Each row comes from the steps of one walk. Every step used is in the known rows, and no mark comes twice. Write the walk behind each row, first mark first.
Known rows
leke vobul: [-0.22 -0.07  0.43 -0.14  0.17 -0.21 -0.17  0.22  0.22 -0.04  0.05 -0.15
  0.27  0.05  0.09  0.16  0.24 -0.21 -0.34 -0.08 -0.05]
mani leke: [-0.02 -0.04  0.41  0.07 -0.14  0.04  0.04  0.49 -0.16 -0.12  0.05  0.14
  0.09 -0.24  0.07  0.34  0.09  0.07 -0.12 -0.14 -0.06]
duvub leke kanag: [-0.25  0.05  0.02 -0.04 -0.22 -0.16  0.01  0.05 -0.11  0.10  0.06  0.20
 -0.15 -0.16 -0.06 -0.02 -0.19 -0.19  0.12  0.04  0.04]
mani nomaf duvub leke: [-0.17  0.43  0.23  0.18 -0.30 -0.23  0.11 -0.14 -0.07  0.03  0.02 -0.01
 -0.21 -0.07  0.20 -0.05 -0.05  0.19 -0.09 -0.23 -0.08]
vobul nomaf duvub leke kanag: [-0.16  0.26  0.20  0.22 -0.22 -0.28  0.25 -0.14 -0.21  0.14 -0.12 -0.07
 -0.21 -0.03 -0.03  0.07  0.15 -0.15  0.31 -0.06  0.19]
mani leke kanag: [-0.20 -0.26  0.19  0.04 -0.19  0.12  0.19  0.41 -0.20 -0.05 -0.02  0.38
 -0.03 -0.38  0.07  0.21 -0.08  0.09 -0.08 -0.02 -0.09]
leke mani nomaf duvub: [-0.25  0.20  0.04 -0.17  0.03  0.01  0.28 -0.08 -0.13  0.18 -0.02 -0.08
  0.04  0.02  0.02  0.32 -0.02  0.15 -0.10  0.08 -0.20]
vobul nomaf: [-0.26  0.26  0.42  0.03  0.06 -0.25  0.02  0.30  0.01 -0.04 -0.04 -0.27
  0.03 -0.14 -0.03  0.33  0.19 -0.22  0.08 -0.20  0.12]
nomaf duvub leke kanag: [-0.05  0.10 -0.03  0.07 -0.26 -0.19  0.20 -0.12 -0.25  0.14 -0.09  0.08
 -0.13  0.02  0.07 -0.02 -0.04 -0.01  0.16  0.09  0.03]
vobul leke mani nomaf duvub: [-0.10 -0.02  0.09 -0.26 -0.18  0.08  0.32 -0.15 -0.04 -0.09  0.03  0.03
 -0.05  0.20 -0.20  0.16  0.06  0.07  0.19 -0.01 -0.23]
vobul leke: [-0.02 -0.10  0.23 -0.21 -0.17 -0.07  0.00  0.27  0.08 -0.28  0.06  0.00
  0.04  0.05 -0.14  0.13  0.11 -0.14  0.20 -0.11 -0.04]
vobul leke duvub: [ 0.05  0.03  0.46 -0.09 -0.06 -0.07 -0.16  0.13 -0.01 -0.29  0.23  0.10
 -0.17  0.00 -0.29  0.28  0.02 -0.23  0.16 -0.30 -0.22]
leke duvub: [-0.10  0.23  0.45  0.02  0.17 -0.16 -0.28  0.23 -0.11 -0.03  0.19 -0.04
 -0.10 -0.17 -0.08  0.44 -0.08 -0.17 -0.15 -0.24 -0.22]
kanag leke vobul nomaf: [-0.32  0.02  0.53 -0.03  0.27 -0.10  0.09  0.30  0.00 -0.18 -0.13 -0.34
  0.21 -0.10  0.04 -0.08  0.40 -0.47 -0.12 -0.11  0.17]
vobul leke kanag nomaf: [-0.25 -0.36 -0.09 -0.23 -0.12 -0.14  0.27  0.07  0.08 -0.14  0.00  0.21
 -0.19 -0.19 -0.08  0.13 -0.16 -0.01  0.12  0.08 -0.18]
nomaf vobul leke mani: [-0.12 -0.40 -0.03 -0.58 -0.07  0.09  0.14 -0.03  0.18  0.08  0.27  0.01
  0.18  0.14 -0.16  0.45 -0.01 -0.23  0.16  0.07  0.07]
vobul nomaf duvub leke mani: [-0.02  0.37  0.26  0.08 -0.09 -0.18  0.21 -0.19 -0.26  0.20 -0.07 -0.26
 -0.02  0.23 -0.22  0.33  0.27 -0.23  0.37 -0.01  0.20]
nomaf vobul leke: [-0.11 -0.34  0.11 -0.40 -0.17 -0.07  0.03  0.10  0.28 -0.07  0.25  0.01
  0.10 -0.02  0.09  0.27  0.01 -0.15  0.06 -0.13  0.10]
duvub leke vobul nomaf: [-0.17  0.26  0.61  0.10 -0.04 -0.30 -0.18 -0.07  0.13  0.02  0.09 -0.15
  0.03  0.10 -0.14  0.05  0.33 -0.44  0.02 -0.25  0.19]
nomaf duvub: [ 0.03  0.12  0.13  0.00 -0.03 -0.20  0.12  0.17 -0.15  0.04 -0.14 -0.25
  0.10  0.05  0.20  0.24  0.14  0.11 -0.04  0.01 -0.03]

Which walk is each row?
[-0.28  0.34  0.12 -0.11 -0.12 -0.03  0.03 -0.10 -0.05  0.15  0.19  0.07
 -0.08  0.01 -0.20  0.17 -0.16 -0.13  0.04 -0.04 -0.09] : duvub leke mani nomaf
[-0.30 -0.02  0.38 -0.17 -0.16 -0.07 -0.02 -0.15  0.28 -0.08  0.41  0.19
 -0.24 -0.28  0.09  0.23 -0.20 -0.02 -0.20 -0.45 -0.21] : mani nomaf vobul leke duvub
[ 0.02 -0.01  0.73  0.26 -0.08 -0.10  0.14  0.11 -0.08 -0.10 -0.07 -0.05
  0.13 -0.01  0.09  0.25  0.54 -0.03 -0.15 -0.26  0.06] : mani leke vobul nomaf duvub
[-0.39  0.15  0.10 -0.26  0.11  0.03  0.13  0.11  0.00  0.13  0.10  0.00
  0.08 -0.10 -0.09  0.33 -0.16  0.04 -0.15  0.03 -0.22] : leke mani nomaf
[-0.25  0.27  0.22  0.10 -0.11 -0.19  0.16  0.05 -0.01  0.00 -0.06 -0.10
 -0.10 -0.16  0.32  0.08 -0.02  0.29 -0.25 -0.17 -0.18] : mani nomaf duvub
[-0.24 -0.28  0.07  0.04 -0.09 -0.02  0.30  0.29 -0.17  0.00  0.00  0.35
 -0.11 -0.49  0.16  0.34 -0.18  0.22 -0.19  0.03 -0.19] : mani leke kanag nomaf
[ 0.00  0.43  0.38  0.24 -0.21 -0.33  0.12 -0.07 -0.18  0.06 -0.08 -0.28
 -0.12  0.09 -0.03  0.17  0.27 -0.18  0.27 -0.17  0.22] : vobul nomaf duvub leke
[-0.18  0.30  0.39  0.19 -0.20 -0.24  0.03 -0.28  0.07  0.03  0.05 -0.02
 -0.10  0.03  0.23 -0.15  0.11  0.08 -0.27 -0.26 -0.10] : mani nomaf duvub leke vobul
[-0.32 -0.19 -0.06 -0.25  0.13 -0.29  0.09  0.09  0.23  0.21  0.19 -0.14
  0.05 -0.30  0.37  0.55 -0.21  0.07 -0.34  0.00 -0.01] : kanag nomaf vobul
[-0.21 -0.31  0.03 -0.25 -0.22 -0.01  0.18  0.18  0.03 -0.21  0.02  0.24
 -0.10 -0.10 -0.16  0.01 -0.05 -0.13  0.24  0.03 -0.11] : vobul leke kanag
[-0.08  0.20  0.08 -0.19 -0.05 -0.03 -0.03  0.02 -0.14  0.17  0.16 -0.03
  0.09  0.17 -0.31  0.30 -0.05 -0.28  0.22  0.10  0.04] : duvub leke mani
[-0.40  0.06  0.05 -0.26  0.22  0.20  0.30  0.27 -0.18 -0.03 -0.04 -0.11
  0.09 -0.20 -0.03  0.04 -0.07 -0.13 -0.08  0.10 -0.12] : kanag leke mani nomaf
[-0.29  0.01 -0.10 -0.01 -0.12 -0.28  0.11 -0.05 -0.08  0.16  0.09  0.18
 -0.25 -0.26  0.02  0.09 -0.30 -0.06  0.01  0.07 -0.04] : duvub leke kanag nomaf
[-0.24 -0.03  0.14 -0.33 -0.11  0.12  0.20  0.02  0.08 -0.15  0.15  0.10
 -0.02  0.06 -0.30  0.20 -0.03 -0.05  0.15 -0.05 -0.23] : vobul leke mani nomaf
[-0.37 -0.17 -0.20 -0.14 -0.15 -0.27  0.15 -0.17  0.06  0.32  0.21  0.19
 -0.17 -0.30  0.19  0.19 -0.35 -0.07 -0.07  0.06  0.07] : duvub leke kanag nomaf vobul
[-0.22 -0.06 -0.01 -0.34  0.28  0.19  0.23  0.40 -0.28 -0.01 -0.08 -0.22
  0.25 -0.04 -0.11  0.16  0.04 -0.30  0.10  0.25  0.02] : kanag leke mani
[-0.30  0.09  0.63  0.00  0.17 -0.28 -0.10  0.15  0.21 -0.04  0.00 -0.27
  0.19  0.01 -0.01  0.21  0.40 -0.34 -0.19 -0.21  0.09] : leke vobul nomaf
[-0.48 -0.05  0.00 -0.41  0.07  0.05  0.15 -0.05  0.16  0.30  0.25  0.00
  0.14 -0.14  0.08  0.44 -0.21  0.02 -0.24  0.02 -0.10] : leke mani nomaf vobul
[-0.11 -0.34 -0.15 -0.14 -0.17 -0.16  0.41 -0.09 -0.04 -0.08 -0.07  0.13
 -0.21 -0.07  0.03  0.11 -0.06  0.12  0.15  0.11 -0.17] : vobul leke kanag nomaf duvub
[-0.13 -0.22  0.15 -0.23  0.05 -0.21  0.00 -0.14  0.21  0.02  0.37  0.02
 -0.18 -0.21  0.07  0.55 -0.19 -0.07 -0.13 -0.20 -0.16] : kanag nomaf vobul leke duvub
